Each row was made from one walk, in order. Every step used is in the known rows, and no mark comes twice. Write each row's walk.
Known rows:
ditelop > kilidis > boba: [ 21 -47 -42  27  15 -21 -27 -26  15  61   8 -29  17  15 -40  23  19 -30
  12  13  31  -1 -17  29]
ditelop > kilidis > kotari > zegu: [  1 -46 -16  14  18 -16 -23 -43   2  89  19 -15  21  16 -15  -4  22  12
  26  22  -2 -16   2   7]
duren > boba > bodit > kotari > baseg > ditelop: [ -6 -31 -23  42  52 -10 -27  31  30  21  40 -58 -54  14 -46  18 -22  12
  18   1  63 -21  -8 -18]
baseg > ditelop: [ 41 -48 -13  33  19 -19 -26 -17  16  20  36 -18 -14  -7 -45  12 -18 -33
  24  -5   6   5  10   1]
baseg > ditelop > kilidis > boba > zegu: [ 49 -56 -37  37  13 -38 -35 -21   5  30  42 -26   6   1 -58  41  -1 -53
  24  17  23  -6   5  12]
zegu > boba > baseg: [ 15 -17 -21  14  28 -23 -37  26  41  55 -17 -11 -25 -41 -40  31 -30 -24
  27 -26  68  -9 -39   3]
boba > bodit > kotari > baseg > ditelop: [  3 -42 -21  27  35 -23 -29  34  29  -6  19 -65 -27  -3 -43  -6 -22 -14
  43  12  39 -24  45 -32]
ditelop > kilidis > kotari > baseg: [  6 -35 -16  13  21 -10 -17 -38 -18  81  -7 -19  33  23 -16  -5  17  12
  19  12  -1 -17  -5   1]
bodit > kotari > zegu > boba > baseg: [-22 -43 -12  11  77 -18 -31  22  45  46  23 -31 -22 -24 -38 -11 -33   5
  53  -4  38 -24   3   5]
kotari > zegu > boba: [ -9 -39  -9  13  31 -33 -50 -31  43  53  23 -41 -10   0 -44 -38 -21 -10
  40  -9  43   4  -4  -9]
baseg > ditelop > kilidis > kotari > zegu: [ 36 -57 -19  27  14 -31 -33 -43   2  61  47 -17  11  15 -38  16  -1 -20
  30  18  -3 -10  13  -1]
bodit > kotari > baseg > ditelop: [ -3 -45  -5  19  76  -7 -18   7   7  20  13 -40   0   0 -43 -21 -35   1
  44  -7   9 -16  19  -5]
pabelod > duren > boba > baseg > ditelop > kilidis: [ 22 -26  26  24  13  37  -2  15  29  46  45   6  11 -16 -40  31  -7   4
  -2   0   6 -15 -41 -12]
ditelop > kilidis: [  8 -36 -32  23  12  -6 -19 -16  11  53   0  -8  17  -9 -21   3  15 -25
  14  14  13   2  -8  19]
bodit > kotari > baseg > ditelop > kilidis > boba: [  3 -51 -20  20  73 -17 -26   1   4  31  15 -46  13  15 -51  -8 -26 -10
  41   3  17 -19  12   3]
bodit > kotari > baseg > ditelop > kilidis: [ -4 -46 -14  19  72 -10 -20   6   2  28  12 -34  10   4 -41 -19 -29  -7
  42   2   8 -17  15  -1]
zegu > boba > baseg > ditelop > kilidis > kotari: [ 32 -28 -25  15  25 -36 -46  11  26  71   0  -8 -15 -26 -40  52 -28 -25
  31 -11  59 -19 -36   3]
bodit > kotari > baseg: [-18 -38  -4  13  78   1 -12  12   9  25  -5 -40  -1  -5 -34 -33 -27  13
  40 -10  10 -15  13   1]
pabelod > kilidis: [ 26 -39  47  16  13  13   5 -10  21   8   5 -24 -56 -17 -53   3   2   7
  11  -4  -7  -6  -7  -2]
boba > baseg > ditelop: [ 37 -23 -25  39  10   6  -4  22  31  39  29   5 -16 -37 -35  30 -15 -38
  33  -7   0 -22 -20 -19]
zegu > boba > bodit > kotari > baseg > ditelop: [ 10 -40 -21  13  42 -53 -63  28  36  17  -6 -60 -32 -11 -57  20 -46 -21
  39  -8  90 -11  12 -12]
zegu > boba > baseg > ditelop: [ 30 -24 -24  19  26 -30 -45  22  39  48   1 -11 -26 -36 -49  40 -39 -36
  29 -23  66 -10 -34  -1]
zegu > boba > bodit: [ 14 -34 -22  12  17 -48 -59  21  44  24 -12 -52 -39 -22 -47  23 -28 -22
  25 -10  92   2   2  -4]
pabelod > kilidis > kotari: [ 31 -44  62   4  21   4   7 -26   4  36   6 -25 -58  -2 -43  18  11  44
  11   1 -16 -20   0   0]
kilidis > ditelop: [ 22  12 -17  15  24  -7 -19   2  18  21   0 -52 -12   7 -64 -13  12  -9
  26  -9   0  22 -12  13]
ditelop > kilidis > kotari: [ 11 -43 -17  14  17 -12 -15 -29  -5  83   0  -8  17   6 -11  20  23  12
  16  15   3 -13  -3  20]
kilidis > boba: [ 31 -49 -22  27  28 -25 -25 -23  29  42  12 -50 -17  14 -55  23   4 -13
  11 -12  38   4 -12  23]

Write each row's walk:
[-24 -50  -8   7  80 -25 -37   9  39  41  21 -39 -22 -15 -39 -19 -34  10
  51  -4  40 -14  12  12] | bodit > kotari > zegu > boba
[-11 -46 -14  15  74 -24 -37  20  43  42  34 -30 -22 -21 -44  -4 -39  -3
  57   1  35 -24   7   3] | bodit > kotari > zegu > boba > baseg > ditelop
[ 24 -36 -47  32  10 -12 -19  -8  23  69   9 -18  17   2 -36  34  17 -36
  15  13  28 -12 -29  15] | ditelop > kilidis > boba > baseg
[ 43 -55 -20  26  14 -28 -29 -33  -3  57  35 -11   7   7 -35  31  -1 -19
  22  14   0  -9   8  10] | baseg > ditelop > kilidis > kotari
[ -9 -47 -21  25  32 -23 -28  30  51   5  30 -61 -40 -15 -34 -13  -9  -3
  46  21  39 -23  47 -22] | boba > bodit > kotari > zegu
[-23 -51  -6  15  75  -7 -19   5  36  35  33 -33 -18 -14 -33 -31 -18  14
  50   5  10 -16  22   9] | bodit > kotari > zegu
[ 34  -6  41   9  14   9   0  -4  17   0   5 -47 -53  -1 -78  -1  12   6
  15  -2 -15   5 -15  -2] | pabelod > kilidis > ditelop
[  3 -49   7   4  30 -41 -40 -34  19  77  20 -46 -22  14 -29  -3  -3  39
  37   2  29 -21  18 -13] | kilidis > kotari > zegu > boba > bodit
[ -1 -46 -21  25  35 -19 -25  47  43  -2  14 -54 -45 -23 -33  10 -12  -5
  35  16  45 -20  43 -10] | boba > bodit > kotari
[  3 -46 -22  13  13 -34 -40 -31  12  83  14 -31  11  15 -20   8  14   5
  27  25  29 -20   7   1] | ditelop > kilidis > kotari > zegu > boba > bodit
[ 45 -61 -40  36  20 -40 -40  -9  21  30  44 -38  -4  12 -57  43 -10 -46
  27  21  32 -11  16   9] | baseg > ditelop > kilidis > boba > bodit > kotari
[ 23 -39  63   5  23   6   6 -33 -10  34  -2 -36 -40  13 -45  -6   6  45
  15  -4 -21 -23  -2 -19] | pabelod > kilidis > kotari > baseg
[ 30 -57 -32  32  36 -40 -37   4  34  15  27 -81 -26  25 -68  25 -14 -21
  30   7  56 -17  23  -8] | kilidis > boba > bodit > kotari > baseg > ditelop
[ 29 -26 -32  21  20 -33 -47  19  35  57   0  -9 -14 -32 -46  44 -33 -43
  31 -13  65 -12 -36   3] | zegu > boba > baseg > ditelop > kilidis
[ 39 -27 -28  35   8   1  -7  11  18  65  27  11   0 -25 -28  42  -4 -29
  31   7  -3 -31 -19 -14] | boba > baseg > ditelop > kilidis > kotari
[  4 -40 -22   9  42 -49 -57  38  47  21  -9 -52 -44 -28 -45  28 -37 -14
  33  -7  94  -9  10   4] | zegu > boba > bodit > kotari
[  9 -31  41  16  21  35  -3   1  28  35  34 -10  -1 -11 -39   9  -5  25
  -7 -11  12  -1 -27   0] | pabelod > duren > boba
[ 23 -44  13  12  36 -18 -17 -44 -21  65   7 -34   7  29 -29  -9  -5  33
  27  -9 -11 -20  11 -17] | kilidis > kotari > baseg > ditelop
[  1 -36 -20  10  43 -47 -58  31  38  21 -16 -61 -34 -16 -49  10 -40 -13
  37  -9  92 -10   9  -8] | zegu > boba > bodit > kotari > baseg
[ 26 -36 -24  34  22 -23 -30 -31 -15  24  16 -43  34  24 -59 -21  -9 -39
  30   0  12 -10   4 -28] | kotari > baseg > ditelop > kilidis > boba > zegu
[ 11 -47 -48  28  23 -28 -34  -5  20  45   9 -53  14  22 -44  16  10 -27
  23  23  44 -16   4   5] | ditelop > kilidis > boba > bodit > kotari > baseg
[ 15 -45   6   9  33 -34 -35 -35  16  89  31 -28 -16   8 -30   9  -8  30
  40  -3  17 -27   0 -12] | kilidis > kotari > zegu > boba > baseg > ditelop
[ 12 -20  36  22  18  46   5  20  36  41  34   2  -2 -24 -37  19  -6  19
  -3 -11   9 -14 -42 -11] | pabelod > duren > boba > baseg
[ 22 -25  34  24  16  39  -1  16  33  37  46   3   0 -19 -44  27 -11  10
  -1  -9   6 -13 -39 -15] | pabelod > duren > boba > baseg > ditelop
[ 50 -57 -36  36  12 -34 -37 -31  12  42  40 -26   8  15 -53  34  -4 -49
  20  12  20   1   0  16] | baseg > ditelop > kilidis > boba
[ 31 -29 -28  35   8  -3 -11   0  24  68  40   5   3 -19 -29  26  -3 -29
  37  11  -7 -33 -16 -24] | boba > baseg > ditelop > kilidis > kotari > zegu
[ -6 -25 -14  42  48  -3 -10  24  12  25  27 -24 -51 -27 -40  27   1  13
  10 -11  51 -14 -32   7] | duren > boba > zegu
[ 36 -56 -20  22  17 -44 -45 -40   5  65  40 -21   8  13 -41  24 -10 -23
  30  13  19  -8   6   3] | baseg > ditelop > kilidis > kotari > zegu > boba
[ 49 -40 -33  39  20 -19 -20  -3  37  47  31 -33 -18   1 -60  48  -7 -34
  22  -7  30 -15 -22   3] | kilidis > boba > baseg > ditelop
[  4 -38 -22  14  19 -22 -28 -29  10  99  12 -12  18   5 -18  10  12   4
  29  18  16 -24 -15   3] | ditelop > kilidis > kotari > zegu > boba > baseg
[-11 -31 -23  39  52  -5 -25  41  40  26  33 -51 -68  -2 -36  25 -13  20
  12   0  68 -18 -14  -1] | duren > boba > bodit > kotari
[ 33 -49 -32  32  11 -35 -33  -2  43  20  17 -71 -32  14 -59  30   6 -21
  16   4  59  -7  12   1] | kilidis > boba > bodit
